Every row comes from one small tree of marks. Brackets hold a mark, then the marks that hang from it, in the order of their numbers. Every link used is in the known rows. Which tree was each row made from?
Known rows:
(J247 J150 J175): -18.1 33.3 1.2 30.3 -8.3 20.9 18.9 25.7 -28.2 9.7 21.2 -7.1 20.5 16.6
 1.0 -0.9 31.4 -16.8 -7.4
(J747 (J175 (J247 J149))): -6.8 47.7 -14.1 16.0 -4.3 25.1 3.4 23.0 -9.9 9.5 32.6 -1.0 11.5 13.9 8.6
 -9.3 39.2 -24.0 15.7
(J736 (J175 J747)): 0.8 47.0 -8.5 43.3 -2.5 24.8 -2.4 16.4 -23.6 21.0 34.5 -18.5 9.3 19.4
 5.9 -7.5 47.6 -5.1 10.6
(J175 (J247 J150) J736 J747): -16.4 33.2 14.2 30.5 -0.8 22.6 -1.4 15.8 -10.5 -0.3 21.0 -10.5 14.0 -6.2
 -4.0 -13.2 46.3 -31.9 7.8
(J736 (J175 (J247 (J149 J283)) J747)): 5.4 45.8 4.2 32.1 11.4 30.9 -14.4 23.3 0.2 11.7 39.3 -10.7 -1.3 24.6 7.7
 -11.8 45.4 -26.0 31.1
(J247 (J149 J283) J150 (J175 J736 J747)): -24.0 16.1 20.1 17.9 2.6 27.9 3.8 31.3 -3.5 -2.7 38.0 1.8 0.1 8.1 -21.3
 -17.5 31.8 -38.2 8.3
(J747 (J175 (J247 J149 J150) J736)): -17.3 37.3 2.9 6.6 0.2 22.5 3.8 20.4 -13.4 4.6 30.4 14.2 5.9 -3.7 -5.6
 -16.8 36.5 -48.6 5.2
(J747 (J175 (J247 (J149 J283)) J736)): -16.7 40.8 -0.8 4.2 2.5 35.8 5.6 28.5 -16.5 6.4 47.6 5.2 -2.9 12.0 -1.5
 -9.2 34.6 -41.4 20.4
(J175 (J247 (J150 J283)) J736 J747): -17.8 39.3 19.6 18.8 5.8 20.9 1.8 18.4 7.4 -2.3 23.3 -1.8 2.1 -7.5 -8.3
 -1.9 51.7 -27.7 0.4
(J149 (J247 (J175 J736 J747)) J283): -25.9 20.9 -0.8 22.9 2.7 38.3 6.5 29.6 -19.0 -0.3 47.0 -25.2 2.6 26.7
 0.6 -3.1 29.9 -20.5 14.5
(J150 (J247 J149 (J175 J736 J747)) J283): -19.9 33.7 7.4 23.9 -9.7 20.4 2.7 43.7 16.8 6.9 35.3 -10.0 -10.9 8.5
 -20.7 4.6 46.4 -30.1 7.5
(J736 J175): 0.7 56.8 -10.7 37.7 -6.2 21.7 12.3 18.7 -37.1 28.4 35.0 -12.5 8.8 21.2
 8.9 -2.2 43.6 -11.4 4.7
(J736 (J175 (J247 J149 J150) J747)): 4.2 43.2 8.3 34.1 9.9 17.7 -15.9 13.4 3.8 10.1 20.9 -2.2 7.1 8.9 4.4
 -19.5 47.9 -34.5 16.2
(J150 (J247 J149) J283): -1.4 49.7 -8.6 20.8 -8.3 8.3 10.9 35.7 5.9 20.6 27.6 -8.1 -8.5 19.0 -6.2
 10.1 55.8 -10.9 -0.8
(J175 (J247 J149) J736 J747): -11.5 41.0 9.7 29.2 -8.3 19.5 -1.4 24.7 6.1 1.0 31.3 -11.5 4.0 -6.1
 -11.1 -20.4 48.3 -34.6 21.6
(J247 J149 J150 (J175 J736 J747)): -24.0 21.7 16.5 24.8 -7.4 18.6 4.7 28.0 -1.3 -1.1 29.1 0.7 7.1 -3.2
 -22.2 -22.1 35.3 -39.4 2.7
(J247 J149 (J150 J283) (J175 J736 J747)): -25.1 27.3 21.1 12.5 -1.2 17.8 7.9 30.2 16.4 -3.6 31.3 8.9 -4.2 -5.0
 -27.0 -10.3 41.0 -34.7 -4.8
(J150 J283): -9.2 52.7 -5.7 20.3 -8.4 16.0 23.1 25.4 -11.9 15.4 31.1 -7.0 2.5 14.0
 -0.6 9.5 50.1 1.7 -7.1
(J150 (J247 J149 J175) J283): -10.8 45.1 -4.6 23.9 -10.2 15.3 13.0 43.4 7.6 16.1 29.3 -9.3 -4.2 25.4
 -6.9 14.2 44.1 -19.1 1.5
(J149 (J247 J150 (J175 J736)) J283): -28.1 22.1 5.3 12.7 5.9 31.1 17.7 26.6 -33.5 3.6 38.3 -9.2 3.6 24.2 1.4
 0.1 24.6 -33.6 -1.4
(J736 (J175 (J247 (J150 (J283 J149))) J747)): 5.6 48.7 11.7 24.1 11.7 25.3 -7.4 22.9 22.3 7.4 27.8 -2.2 -7.6 11.8 -1.0
 9.0 50.9 -22.4 0.2
(J283 (J149 (J247 J150 (J175 J736 J747)))): -21.5 17.3 5.3 21.4 -3.7 27.7 7.6 30.5 1.4 -4.8 35.1 -15.6 -0.6 11.4
 -13.6 -3.3 31.0 -32.5 -4.8

Which tree is each row?
-18.7 44.3 8.7 -6.6 6.3 21.0 6.7 22.6 4.7 2.4 32.5 22.9 -5.5 -5.2 -8.9
 -4.9 42.8 -45.5 -2.7 -> (J747 (J175 (J247 J149 (J150 J283)) J736))
-15.0 38.2 22.7 11.9 5.1 14.2 -1.2 22.3 24.5 -4.6 24.8 7.4 -5.3 -11.8
 -16.7 -11.7 52.3 -39.0 3.9 -> (J175 (J247 J149 (J150 J283)) J736 J747)
-13.9 25.7 2.5 27.2 -3.2 30.7 3.2 34.4 -0.2 2.9 40.3 -13.2 6.1 25.6 -7.4
 -9.2 34.5 -12.6 17.6 -> (J247 (J149 J283) (J175 J747))
-17.0 31.5 -12.2 22.6 0.2 33.4 17.2 29.6 -29.1 9.2 41.1 -23.1 9.2 41.8
 15.0 7.1 27.9 -8.3 8.8 -> (J149 (J247 J175) J283)
-3.8 48.4 -13.7 10.7 -5.7 17.3 21.5 30.9 7.0 10.2 38.5 -13.9 -10.9 24.2
 -0.2 16.8 46.7 -1.3 -11.1 -> (J150 (J283 (J149 J247)))
-28.6 29.0 18.3 18.5 -1.0 24.8 11.2 27.1 0.0 -1.6 29.5 0.1 2.3 -0.9
 -18.3 0.5 40.4 -23.7 -8.8 -> (J247 (J150 J283) (J175 J736 J747))
-28.6 24.1 8.0 12.2 6.3 23.8 7.1 23.1 0.6 -4.1 31.1 -6.5 -0.3 8.9 -7.3
 1.1 38.3 -23.6 -8.1 -> (J149 (J247 (J150 J283) (J175 J736 J747)))
-27.7 13.1 7.6 18.2 10.0 34.2 3.4 23.9 -19.7 -3.3 38.5 -14.6 3.3 21.2
 -2.2 -5.4 29.4 -26.9 4.8 -> (J149 (J247 J150 (J175 J736 J747)) J283)
-17.9 34.3 4.8 27.2 -12.7 29.9 7.7 50.0 18.5 6.0 40.7 -19.9 -15.2 12.8
 -21.8 21.3 43.8 -23.3 -0.4 -> (J150 (J247 (J175 J736 J747)) (J283 J149))
-13.4 30.5 -1.4 33.7 -12.2 21.2 4.7 31.2 1.4 3.4 31.2 -14.0 11.8 14.4
 -9.9 -14.1 38.4 -13.6 12.9 -> (J247 J149 (J175 J747))
-6.9 45.3 -2.9 1.5 4.8 29.2 8.3 27.4 9.7 3.5 30.8 10.2 -2.3 13.6 1.3
 16.5 42.1 -19.8 -10.7 -> (J747 (J175 (J247 (J150 (J283 J149)))))
-27.1 23.0 12.6 30.9 -6.4 25.8 8.7 24.3 -19.4 0.3 27.8 -8.9 14.1 1.3
 -13.4 -10.7 35.2 -28.2 -1.3 -> (J247 J150 (J175 J736 J747))
-3.7 37.1 9.9 16.2 7.1 19.7 5.7 23.4 -4.4 5.1 25.3 1.5 4.9 17.2 2.9 -9.1
 41.2 -30.1 11.2 -> (J175 (J247 (J149 J283) J150))
-11.0 26.5 -12.6 30.0 -9.0 29.7 6.5 33.4 3.7 0.9 37.7 -29.8 5.5 29.3
 -0.1 4.4 33.9 -6.9 5.7 -> (J283 (J149 (J247 (J175 J747))))
-22.8 40.8 5.5 24.6 -19.2 19.8 22.3 36.0 -15.5 9.6 37.4 -4.3 4.5 3.2
 -17.7 -13.3 31.9 -37.7 6.9 -> (J247 J149 (J175 J736))
-2.8 45.9 1.1 22.7 -0.8 23.4 8.5 29.2 -5.6 9.0 34.2 -8.8 4.3 21.3 5.3
 -6.6 41.8 -22.7 21.7 -> (J175 (J247 (J149 J283)))
-14.3 16.7 10.3 22.1 4.8 26.4 0.6 29.3 0.0 -1.0 31.9 -2.3 7.1 21.8 -10.6
 -12.4 34.0 -20.8 8.1 -> (J247 (J149 J283) J150 (J175 J747))
5.2 59.1 8.9 19.1 7.6 21.7 6.5 25.8 10.1 14.3 28.2 3.1 -8.3 14.4 1.7
 14.7 47.0 -29.6 -6.2 -> (J736 (J175 (J247 (J150 (J283 J149)))))
3.0 48.7 13.6 21.5 15.7 16.4 -13.7 15.8 20.8 8.3 23.5 6.6 -2.7 7.7 0.2
 -8.3 53.8 -30.0 8.1 -> (J736 (J175 (J247 J149 (J150 J283)) J747))
1.3 43.1 5.8 40.2 10.5 24.7 -13.1 9.8 -14.1 12.4 20.3 -11.5 14.7 13.3
 12.8 -8.3 46.8 -22.9 11.4 -> (J736 (J175 (J247 J150) J747))
-19.1 24.1 -1.0 16.9 9.0 21.8 3.4 21.0 2.9 -2.4 25.1 -10.9 7.4 22.6 3.8
 5.5 40.2 -6.7 -7.8 -> (J149 (J247 (J150 J283) (J175 J747)))
